What can hang from each mark
z_385: z_327 z_936
z_397: z_550 z_958
z_721: z_550
z_828: z_327
z_243: z_550 z_936
z_627: z_936
z_550: z_243 z_721
z_339: z_936 z_958
z_121: z_327
z_327: z_243 z_385 z_838
z_936: z_243 z_838

Every row comes from one small tree of marks. The marks that hang from a mark follow it in brackets, in the order of their numbers. Every link used is in the known rows. Which tree was each row made from?
In the rows, zero is written as 128.
Known rows
z_721(z_550(z_243(z_936))): [120 128 137 139 142 136 122 139 131 127 116 161 130  81 119 132 108 112
 129 132  99 113 116 149 132 162 170 148 121 116 132 130 140 125 120 142
 108 171 123 149 149 132 139 109 132 123  81 167 120 119 103 119 136 162
 113 131 113 139 112 154 153 153 108 137 166 113  78 123 118 163 147 153
 149 138 126 130 126 145 108 112  82]
z_627(z_936): [121 124 138 137 158 131 145 163 142 110 115 139 128  89 122 136 125 126
 133 137 100 122 118 149 126 159 133 126 157 121 142 126 136 141  73 133
 112 160 125 131 138 142 113 111 132 136  89 161 126 126 121 148 149 158
 125 114 116 138 101 157 150 132 139 119  97 134  86 151 124 131 130 157
 142 125 106 111 111 135 121 135 130]
z_327(z_385 z_838): [112 157 177 113 142 126 128 161 132 143 118 136 116 106 150 151 157 132
 142 127  97 134 103 157 111 175 109 124 161 138 142 132 137 125  73 167
 137 161  81 114 136 150 117 103 123  99 117 135 155 129 126 142 141 132
 126 102 112 166 116 135 130 117 143 143 131 121 121  90 121 129 149 142
 133 117 114 147 171 139 152 140 120]
z_121(z_327(z_243 z_385(z_936) z_838)): [109 130 148 121 154 119 112 169 132 152  89 115 127 126 154 155 170 122
 120 118 107 150  78 155 134 164 128  86 149 121 137 141 145 123  84 181
 112 173 104 133 137 145 116 114 117  94 176 121 193 110 122 127 154 126
 125  82 125 148 150 116  83 109 146 165 170  94 137  88 150  96 136 130
 152 114 103 156 164 138 164 136 152]
z_828(z_327(z_243(z_550(z_721)) z_385(z_936) z_838)): [137 121 155 114 151 113 103 134 115 156 135 136 122 136 134 169 140 139
 122 116  72 148 117 142 112 144 127 104 113 142 139 158 142 146 136 166
 120 136  90 145 122 163 130 156  90 116 174 123 146 116 121 103 166 143
  94  95 128 127 129 104 138 130 160 184 182 110 122  67 164 116 142 140
 156 132 113 135 126  95 147 124 124]
z_721(z_550(z_243)): [115 139 142 127 143 128 119 140 123 113 129 154 126  83 139 117 121 105
 121 153  90 101 124 161 130 168 141 151 120 116 151 135 148 132 103 139
 118 168 124 118 145 144 134 110 139 125  50 175 126 119 101 146 148 173
 127 124 106 122 117 154 145 151 110 131 163 123  88 135 121 179 170 156
 143 137 107 135 127 131 132 131  92]
z_339(z_936(z_243(z_550(z_721)) z_838) z_958): [109 120 116 142 125 117 137 149 139 110  86 141 112 126 112 129 131 138
 141 128  66 130 139 136  84 126 146 137 134 139 155 134 151 157 135 127
 130 112 125 128 127 169 132 155 103 135   4 131 127 114 131  77 155 173
 137 167 139 121  80 200 152 114  87 134 139 153 130 129  97 141 155 131
 156 117 132 124 104 115 102 132  83]
z_627(z_936(z_243(z_550(z_721)) z_838)): [115 132 119 128 132 114 122 121 119 100 140 147 133 132 128 131 115 139
 177 116  65 127 154 117  90 118 147 146 130 136 145 122 148 138 124 142
 116 110 121 129 139 169 123 177 124 145  51 157 128 118 111 101 169 196
 120 154 138 106  89 198 152 126 106 163 136 155 128 151 128 128 139 166
 164 128 110 112 103  92  87 135  88]
z_243(z_550): [124 125 151 124 140 136 151 132 129 130 109 149 110  92 140 128 121 137
 147 151  86 128 122 159 115 155 136 135 130 135 139 126 131 132 107 135
 133 156 114 135 151 147 163 116 115 116  81 139 107 123 113 131 151 149
 134 132 118 140 114 167 154 124 154 127 110 134 103 123 106 138 133 146
 111 132 130 116 116 142 119 132 104]
z_385(z_327(z_243(z_550 z_936))): [141  95 154 136 138 130 147 116 135 146 110 145 142  93 110 144 119 146
 133 160 110 149 120 155 118 130 167 103 128 130 124 147 127 121 127 129
 130 144 108 174 151 125 159 124 126 120 129 119 118 123 158 112 148 142
 117 143 120 143 146 132 147 138 155 152 142 104  93  95 139 127 141 147
 112 127 117 114  95 129 110 116 104]
z_385(z_327 z_936): [ 98 110 144 142 122 116 151 147 157 105 103 136 127 104 117 114 122 123
  97 123 121 125 121 151 141 146 151 109 153 139 156 145 133 122  64 151
 107 151 124 153 139 126 129  91 145 140  98 138 141 130 126 148 147 129
 128 125 107 140 121 142 129 161 169  89 129 126 104 146 134 142 115 154
 106 120 122 102 103 144 131 114 134]
z_385(z_327): [102 115 158 133 122 119 159 143 157 120 122 139 115 104 125 123 132 132
 117 127 109 114 135 151 129 157 136 124 140 134 145 141 131 130  54 139
 111 166 114 145 147 130 145  81 147 124  79 146 136 132 133 161 140 136
 133 131 106 149 122 153 142 146 161  99 118 125 113 137 124 162 119 149
 104 120  94 119 107 132 128 127 131]
z_339(z_936): [119 124 144 143 151 127 135 187 167 119  89 141 111  93 124 131 128 132
 119 152  99 107 109 161 131 160 131 140 133 127 161 124 130 143 100 130
 118 166 122 137 154 142 140  99 125 115  71 152 121 122 121 146 143 135
 131 125 120 154 114 159 140 119 147 112 110 122  91 142 117 114 144 148
 133 114 129 135 132 154 126 118 128]
z_828(z_327(z_385 z_838)): [121 151 169 106 143 110 130 156 118 150 113 132 104 104 141 153 150 132
 123 116 105 127 125 153 115 190 112 117 126 143 139 136 146 139  77 159
 123 152  99 112 131 163 121  99 106 118 148 148 146 119 114 145 133 137
 115  93 109 150 120 126 123 107 167 153 143 106 126 101 120 146 140 135
 140 125  98 167 144 120 160 144 118]
z_550(z_243(z_936)): [116 126 137 149 157 125 145 147 137 122 104 158 121  97 119 136 105 131
 144 142  96 122 115 156 133 144 170 144 126 108 142 136 136 111 114 131
 121 168 129 152 155 140 130 112 134 124  89 152 112 122 107 132 139 148
 117 136 117 137 108 153 135 145 125 112 155 116 106  98 102 155 148 147
 133 133 128 131 125 156 102 119 102]
z_385(z_327 z_936(z_243(z_550) z_838)): [ 84 100 141 131 110 103 160 107 132  96 119 141 143 121 132  99 117 127
 125 113 109 150 139 133 117 109 158  89 145 146 148 136 139 115 101 150
 107 107 137 163 137 141 134 142 118 145  56 121 142 121 126  92 149 167
 140 147 130  98 126 178 105 144 131 145 134 146 138 149 134 130 129 170
 114 106 112 106  93  95 118 126  86]
z_397(z_550): [120 111 155 123 140 148 151 125 128 121 120 136 117  90 152 117 140 138
 133 138  96 118 117 150 132 159 118 127 131 134 138 136 146 142  91 128
 110 176 114 142 159 157 141 121 130 108  68 157 135 122 114 157 149 154
 140 128 119 127 114 164 135 134 143 120 111 137 105 118 105 142 146 158
 138 131 119 117 115 156 139 126 122]
z_936(z_838): [107 141 149 130 142 119 157 143 134 103 114 143 100 103 160 112 127 122
 150 111 111 105 117 146 111 155 133 138 145 131 153 116 133 114  74 146
 103 147 109 108 154 171 139 113 118 123  51 159 111 128 109 141 153 159
 143 137 122 123 103 176 129 131 136 131 118 134 129 140 103 139 153 138
 131 116 124 135 126 146 121 141 102]
z_397(z_550(z_243(z_936(z_838))) z_958): [140 105 132 139 174 138 174  95  88 114 115 153 118  96 143 109 118 153
 120 112  97 126 125 130 135 134 158 128 138 121 127 142 158 124 127 125
  85 158 123 163 152 161 117 144 126 119  54 156 133 104  83 141 167 174
 118 133 136  98  91 176 116 130  93 148 148 151  96  88  94 145 185 166
 177 140 122 131 118 176 120 127  76]
z_936(z_243(z_550(z_721)) z_838): [105 130 139 124 120 118 141 114 117  96 135 152 113 131 135 132 124 137
 174 113  61 126 160 122  84 132 136 149 124 149 152 124 151 120 124 137
 117 119 116 126 147 163 143 162 122 127  38 153 127 130 105 109 167 184
 130 166 132 108  93 197 137 137 110 144 154 153 157 128 124 155 154 158
 132 118 109 120 113 101  99 131  95]
z_550(z_243(z_936) z_721): [118 128 124 158 150 126 120 131 144 111 123 164 107 122 105 151 107 130
 163 127  80 104 138 137 124 136 185 170 112 124 156 147 146 113 118 149
 123 168 127 152 163 147 132 121 142 134  84 167 114 118 113 129 150 153
 100 145 117 141  88 161 151 148 133 104 169 129 114 105 115 159 140 144
 155 143 117 125 110 152  84 115 123]
z_627(z_936(z_243(z_550))): [124 128 133 129 140 122 136 142 134 121 115 140 145  86 122 131 117 134
 154 147  80 152 128 139 108 128 138 125 138 122 137 122 146 145 106 120
 135 125 129 148 146 135 133 150 129 141  72 136 127 123 127 115 150 185
 129 130 124 121 113 166 156 122 121 150 123 146 100 157 146 117 145 162
 136 123 102 114 108 104 109 138  91]
z_327(z_838): [120 160 167 128 143 118 139 146 122 131 121 128 113  98 142 138 153 128
 143 121  92 120 109 157 109 179 128 126 143 146 141 127 138 128  82 147
 127 172 101 105 146 153 134 105 124 113  89 148 133 124 113 151 146 143
 138 115 125 153 107 156 125 121 135 133 117 115 118 105  99 142 144 156
 136 114 126 133 144 145 148 127 114]
z_327(z_243(z_550 z_936) z_838): [154 140 157 132 164 132 141 130 106 166 109 133 138  91 123 159 132 151
 155 152  85 153 100 160 101 152 161 108 133 148 118 120 129 129 142 127
 139 158  83 136 145 144 160 136 113  99 147 123 116 116 134 101 145 143
 125 118 143 146 131 135 137 114 135 187 145 109 100  79 112 113 154 146
 142 124 137 126 140 132 112 118  93]
z_828(z_327(z_243(z_936))): [131 115 128 124 149 121 151 151 128 161  98 136 100  95 122 153 118 140
 129 146 109 121 130 150 137 154 153 113 108 126 134 141 137 127 109 128
  99 171 112 136 156 143 141 109 113 105 132 146 116 127 125 137 139 140
 118 113 117 127 137 123 136 127 159 146 155 100 110  92 132 139 138 130
 152 122 110 146 114 118 127 137 110]

Write each row's tree
[ 86 100 132 125 113 115 121 131 120 103 111 146 126 160 148 147 137 124
 148  89  86 125 132 113 107 116 151 122 137 118 145 135 150 119 118 178
 110 111 127 140 142 157 129 171 110 140  98 125 187 117 110  79 170 179
 109 139 141 107 106 173 123 117 135 162 170 155 159 129 159 109 122 144
 140 120  98 132 122 108 111 134 108]  z_121(z_327(z_385(z_936(z_243(z_550(z_721)) z_838))))
[113 134 142 127 122 124 122 120 124 108 136 148 122 110 117 136 127 142
 167 137  56 125 150 132  96 134 136 150 106 136 148 137 160 142 119 131
 133 148 124 150 147 161 144 143 116 126  54 147 136 124 121 109 152 168
 120 156 121 130 101 177 153 134 125 128 143 156 136 117 128 150 140 158
 138 122 109 122 100 108 100 135 114]  z_936(z_243(z_550(z_721)))
[104 129 117 148 151 114 128 120 122 102 122 164 106 133 129 150 110 127
 161 101  89  95 136 129 116 133 189 162 115 137 152 136 141  96 134 154
 100 140 115 144 145 168 123 139 132 135  62 170 113 121 102 132 166 167
 101 159 131 128  78 179 140 150 112 116 170 133 135 102  99 150 147 146
 159 131 132 129 115 147  76 131  89]  z_550(z_243(z_936(z_838)) z_721)
[134 102 137 113 140 119 136 119 116 145 128 157 111 134 134 172 122 156
 154 116  86 139 125 129 107 134 144 116 111 133 115 144 134 125 162 160
 108 121  89 135 137 171 155 151  89 125 140 128 120 124 122  92 168 167
  85 138 132 118 118 138 154 119 155 191 174 114 117  74 148 123 149 132
 145 135 106 143 115 119 108 138  94]  z_828(z_327(z_243(z_550(z_721) z_936(z_838)) z_385))
[126 122 137 139 129 142 162 112 121 107 118 160 104 132 127 148 103 155
 155 110  81 108 138 129  92 130 179 151 122 156 133 124 140 118 153 149
 112 134 100 141 147 160 165 141 109 142  73 147  99 122 107 105 170 157
 113 157 141 138  92 188 165 134 148 143 131 146 109 123 108 137 134 153
 141 129 155 108 105 157  80 111  90]  z_243(z_550(z_721) z_936(z_838))
[ 90 106 133 139 125 103 164 139 145  89 110 129 117 118 139 102 117 133
 105 103 129 125 128 135 124 127 152 102 149 138 150 130 131 111  68 158
  83 134 123 142 137 152 125 100 136 151  72 144 131 122 125 138 154 139
 131 135 118 126 115 166 118 154 156 108 139 130 127 155 123 135 120 146
 125 116 126 108  89 144 130 124 118]  z_385(z_327 z_936(z_838))
[120 149 165 122 163 118 114 163 126 140 110 123 136 113 150 157 170 128
 124 124 106 171  74 157 138 161 108  93 164 113 139 131 133 123 104 171
 131 158  88 135 129 137 113 128 103  93 159 112 157 128 125 124 147 127
 137  90 118 146 130 114 100 116 138 165 161 103 120  71 143 101 145 145
 140 114 129 143 160 139 168 133 138]  z_327(z_243 z_385(z_936) z_838)
[ 91 105 136 120 133 127 134 139 122 108  85 138 138 127 163 132 140 125
 143 109 105 149 109 132 123 134 155  98 142 120 129 121 145 127 104 171
 102 116 136 150 141 152 127 155 111 126 101 110 178 114 126  83 152 170
 134 123 136 107 125 166 104 115 138 173 150 135 151 134 144 102 122 143
 139 117 102 135 134 112 123 142  93]  z_121(z_327(z_385(z_936(z_243(z_550) z_838))))
[ 87 136 148 122 142 114 114 160 126 126  98 122 131 127 142 151 167 112
 117 102 109 153 111 141 131 159 133  99 148 114 145 130 152 124  73 173
 108 149 121 141 140 140  99 118 129 115 136 122 201 120 126 113 139 144
 129  94 130 144 129 140  93 114 130 153 172 121 159 105 149 106 128 146
 146 104  90 151 165 120 152 138 125]  z_121(z_327(z_385(z_936(z_243)) z_838))
[104 135 124 145 159 120 155 132 132 105 114 165 120 107 128 125 105 121
 156 122 103 124 119 151 117 136 180 138 138 123 148 118 135  97 119 145
 105 147 129 141 146 162 128 124 126 123  63 165 113 117 103 131 150 162
 114 145 127 119  99 173 134 140 107 127 158 127 127 116  98 140 148 146
 142 123 127 129 128 152  93 129  80]  z_550(z_243(z_936(z_838)))
[143 122 144 123 142 127 133 127 113 136 124 156 128 134 137 177 133 156
 179 112  80 150 115 135  97 120 142 123 131 127 125 131 132 122 169 156
 126 127  87 149 138 159 142 162 102 112 120 127 122 128 121  79 176 157
 109 145 126 129 115 150 157 126 135 180 158 121 119  63 136 114 147 136
 149 126 124 138 139 141  94 131 105]  z_327(z_243(z_550(z_721) z_936(z_838)) z_385)
[ 95 147 147 112 149 109 119 161 128 130 121 124 133 114 130 146 148 125
 116 100 109 152 119 140 140 170 121  85 141 130 139 136 156 131  73 161
 114 139 115 132 126 152 109 122 110 128 129 130 165 122 122 108 129 142
 119  88 124 134 130 128 103 119 134 154 163 118 139 102 147 118 128 156
 153 120 102 152 137  98 163 131 112]  z_828(z_327(z_385(z_936(z_243)) z_838))
[120 130 129 142 140 128 136 122 113 106 122 159 133  92 139 129 106 113
 140 119 108 108 118 138 118 154 172 147 126 124 141 117 136 109 129 141
 102 145 121 136 149 154 124 123 141 125  55 174 110 114  98 120 147 180
 122 135 126 126 106 172 152 157 101 155 165 116  96 136 116 155 151 157
 151 140 126 126 144 135 104 120  58]  z_721(z_550(z_243(z_936(z_838))))
[ 98 102 134 135 139  97 155 136 138 100 118 131 126 118 135 111 133 124
 113 118 126 131 105 140 138 128 136  87 152 124 146 138 131 115  94 151
  89 137 110 148 134 145 111 126 137 125  95 136 137 129 134 133 157 141
 138 127 124 100 134 149  91 143 142 138 160 102 133 130 146 134 137 150
 123 100 111 113 102 126 133 130 118]  z_385(z_327(z_243) z_936(z_838))
[136  99 121 117 138 120 152  98 105 142 127 161 105 126 124 152 104 155
 149 125  86 124 154 126 107 138 165 130 102 152 131 137 135 122 160 140
  94 131  96 129 141 164 161 149  99 137 110 141 107 125 113  96 169 172
  99 145 136 108 122 156 152 132 156 177 161 116 115  99 129 135 143 134
 162 127 124 119  84 107  80 127  80]  z_828(z_327(z_243(z_550(z_721) z_936(z_838))))
[137 148 165 126 173 129 123 160 114 156 109 139 141 104 135 172 150 149
 147 128  94 169  82 166 116 165 129 106 152 122 123 124 128 115 119 160
 144 163  79 136 144 147 114 120 114  94 161 117 161 134 135 120 144 132
 121  96 118 169 130 117 127 110 137 173 149  95 110  54 127 105 150 129
 146 121 120 151 172 138 145 126 125]  z_327(z_243(z_936) z_385 z_838)
[102 125 143 133 115 107 120 101 129 112 137 124 137 138 103 134 132 139
 129 105  75 146 157 117 100 123 153 103 131 159 149 159 147 133 108 162
 128 120 115 165 127 142 122 157 114 142  96 132 153 121 130  96 154 151
 114 143 137 129 114 157 119 152 137 131 166 145 132 112 138 136 116 175
 130 119 109  99  87  88 122 111 107]  z_385(z_327(z_838) z_936(z_243(z_550(z_721))))
[124 119 138 114 157 111 152 156 123 146 108 141 108 107 146 156 127 137
 146 115 121 136 117 153 136 154 124  98 122 113 121 125 130 121 111 157
  95 137 110 126 135 160 132 128 108 100 149 123 134 132 124 120 142 157
 116 107 115 118 126 123 137 117 150 185 166  93 126  95 143 113 146 129
 143 114 105 155 140 125 125 147  95]  z_828(z_327(z_243(z_936(z_838)) z_385))
[156 145 171 128 161 137 129 141 118 163 107 151 148 100 132 179 148 151
 155 147  91 173  97 160  91 155 139 107 144 129 123 131 133 126 147 150
 151 149  72 149 145 145 137 142 100  92 175 108 143 135 135  99 148 139
 111 108 134 162 138 118 140 107 144 200 151 107  95  62 125  99 147 138
 126 126 137 135 176 139 134 127  98]  z_327(z_243(z_550 z_936) z_385 z_838)
[116  89 136 138 131 105 142 105 123 113 140 141 126 140 131 121 120 134
 125 114  84 128 128 121 103 107 161 106 131 142 144 153 139 119 123 154
 105 123 107 151 135 157 136 152 124 139 103 128 124 122 132 106 174 157
 115 153 130 108 122 157 121 157 143 145 167 135 134 115 153 131 134 143
 118 109 117  90  85 109 113 106 113]  z_385(z_327(z_243(z_550(z_721))) z_936(z_838))
[102 125 160 118 134 124 122 139 114 138  93 125 153 118 129 156 164 124
 129 118  98 156 107 142 113 140 142  92 145 125 125 134 143 132  95 168
 124 136 117 147 136 140 113 150 115 121 136 106 194 113 123  82 149 148
 119 102 147 140 137 147 100 107 143 166 162 134 142 108 144 104 127 156
 141 113 104 138 154 119 141 134 112]  z_121(z_327(z_385(z_936(z_243(z_550))) z_838))
[132 131 176 109 151 130 135 151 131 145 115 143 136  92 157 150 147 140
 163 153  81 163 103 168 106 154 105 110 133 108 134 125 135 132 117 144
 152 151  94 137 151 134 151 142 106  95 128 115 135 133 138 117 154 149
 129 119 101 138 135 127 140 108 141 183 132 122 113  91 149 119 158 136
 104 121 104 146 132 126 142 142 124]  z_327(z_243(z_550) z_385)
[107 133 127 130 150 114 135 155 120  99 123 134 132 104 143 119 120 125
 153 116  99 127 129 126 121 134 130 131 147 110 154 111 140 134  91 136
 109 128 131 119 138 169  99 147 145 132  55 158 137 121 113 126 150 179
 137 127 126 111  98 177 122 120  99 146 135 141 128 166 130 126 144 169
 159 111 106 134 121 104 112 145  91]  z_627(z_936(z_243 z_838))
[ 99 138 158 130 141 127 121 174 136 138  92 127 109 130 139 150 153 122
 120 104 114 126  82 157 131 164 150 103 155 128 137 135 140 124  60 185
 115 170 110 135 142 141 114 106 124 116 154 124 184 113 114 133 151 127
 120  92 133 164 130 128 108 115 169 134 153 110 130 114 131 102 115 138
 139 122 115 152 162 152 153 130 142]  z_121(z_327(z_385(z_936) z_838))
[110  98 140 141 148 114 143 148 155 119 118 128 135 106 125 120 134 128
 107 134 113 140 110 150 143 144 141  90 140 123 149 149 132 125  76 144
 104 161 120 167 138 125 138 114 140 111 122 134 147 126 141 137 150 134
 127 118 108 126 139 131 111 144 152 121 154 106 104 125 152 135 134 148
 120 112 111 111  97 114 143 122 145]  z_385(z_327(z_243) z_936)
[137 141 157 108 164 125 125 155 124 172 110 134 124 110 120 176 149 139
 126 123 116 166 113 149 121 180 132  93 122 136 123 136 135 127 113 156
 123 165  87 128 129 160 119 120 101 103 188 127 143 130 133 122 126 136
 102  87 122 154 139 101 133  99 155 177 175  86 117  56 145 117 148 128
 156 120 104 163 147 123 153 129 109]  z_828(z_327(z_243(z_936) z_385 z_838))
[115 111 139 109 136 110 122 122 113 131 132 144 116 135 140 144 128 141
 125 103  84 141 124 137 116 122 124 106 110 124 140 145 138 133 138 167
 100 120 104 138 128 179 137 157  87 134 138 132 133 122 115  94 180 160
  93 120 124  95 128 128 128 125 146 189 171 131 132  83 157 112 137 128
 142 131 110 128 105 105 123 134 110]  z_828(z_327(z_243(z_550(z_721)) z_385(z_936(z_838))))
[124 124 137 138 137 135 171 122 125 127 101 167 121 105 148 138 102 142
 159 130 105 117 117 148  97 134 172 125 143 137 124 104 121 118 136 130
 110 140 100 134 152 155 159 134 110 136  76 141  98 118 112 102 149 153
 127 151 147 128 108 183 150 133 146 159 124 127 105 122  99 123 142 151
 127 131 148 115 117 147  86 119  74]  z_243(z_550 z_936(z_838))
[111 118 135 119 155 122 150 160 120 142  89 149 118 127 140 161 146 134
 140 106 127 137  95 142 136 149 147 111 137 108 129 119 130 104 112 166
  98 162 109 130 145 144 119 112 122 103 141 117 165 125 129 121 159 157
 120 118 124 131 130 141 113 105 144 173 167  92 134 102 130 101 134 114
 154 109  98 152 155 158 122 144 117]  z_121(z_327(z_243(z_936(z_838)) z_385))
[ 90 103 126 135 105 108 143 106 128  86 130 142 133 144 129 119 107 139
 138 100  85 128 155 101 103 100 160 111 132 150 150 142 150 123 109 157
 102 108 128 159 135 149 134 159 128 149  49 144 147 123 130  90 162 176
 120 170 134 109 106 182 120 161 136 124 153 149 144 140 138 144 122 160
 126 117 110  91  82  91 100 120  96]  z_385(z_327 z_936(z_243(z_550(z_721)) z_838))
[106 130 149 131 152 119 133 160 141 110 110 140 132 116 164 133 140 122
 133 108 112 154  80 150 138 143 111 104 153 107 141 116 131 119 100 165
 107 138  97 131 136 157 113 135 103 110 121 122 156 125 116 117 161 140
 141 118 109 116 127 136  99 125 126 161 165 115 133  99 156  96 150 129
 125 106 133 138 148 145 143 134 127]  z_327(z_243 z_385(z_936(z_838)))
[ 78 118 143 131 138 121 126 172 153 115  87 128 133 118 134 138 150 112
 128 110 112 141 105 144 147 152 137 107 147 107 145 138 153 130  68 165
 101 145 142 156 147 128 109 116 132 122 115 126 191 128 121 112 141 158
 129 104 118 128 132 148 102 116 139 129 157 123 153 123 155 109 114 147
 138 111  93 142 144 132 142 143 142]  z_121(z_327(z_385(z_936(z_243))))
[120 121 122 121 151 115 168 134 111 144 110 143 102 101 132 143 110 136
 132 121 120 120 125 139 126 159 160 105 113 131 138 124 128 122 113 127
  86 156 105 122 142 169 133 117 110 129 124 147 109 122 118 128 139 153
 121 127 126 103 124 142 125 124 145 157 157  96 126 117 127 133 152 128
 160 123 122 146 109 113 115 141  90]  z_828(z_327(z_243(z_936(z_838))))
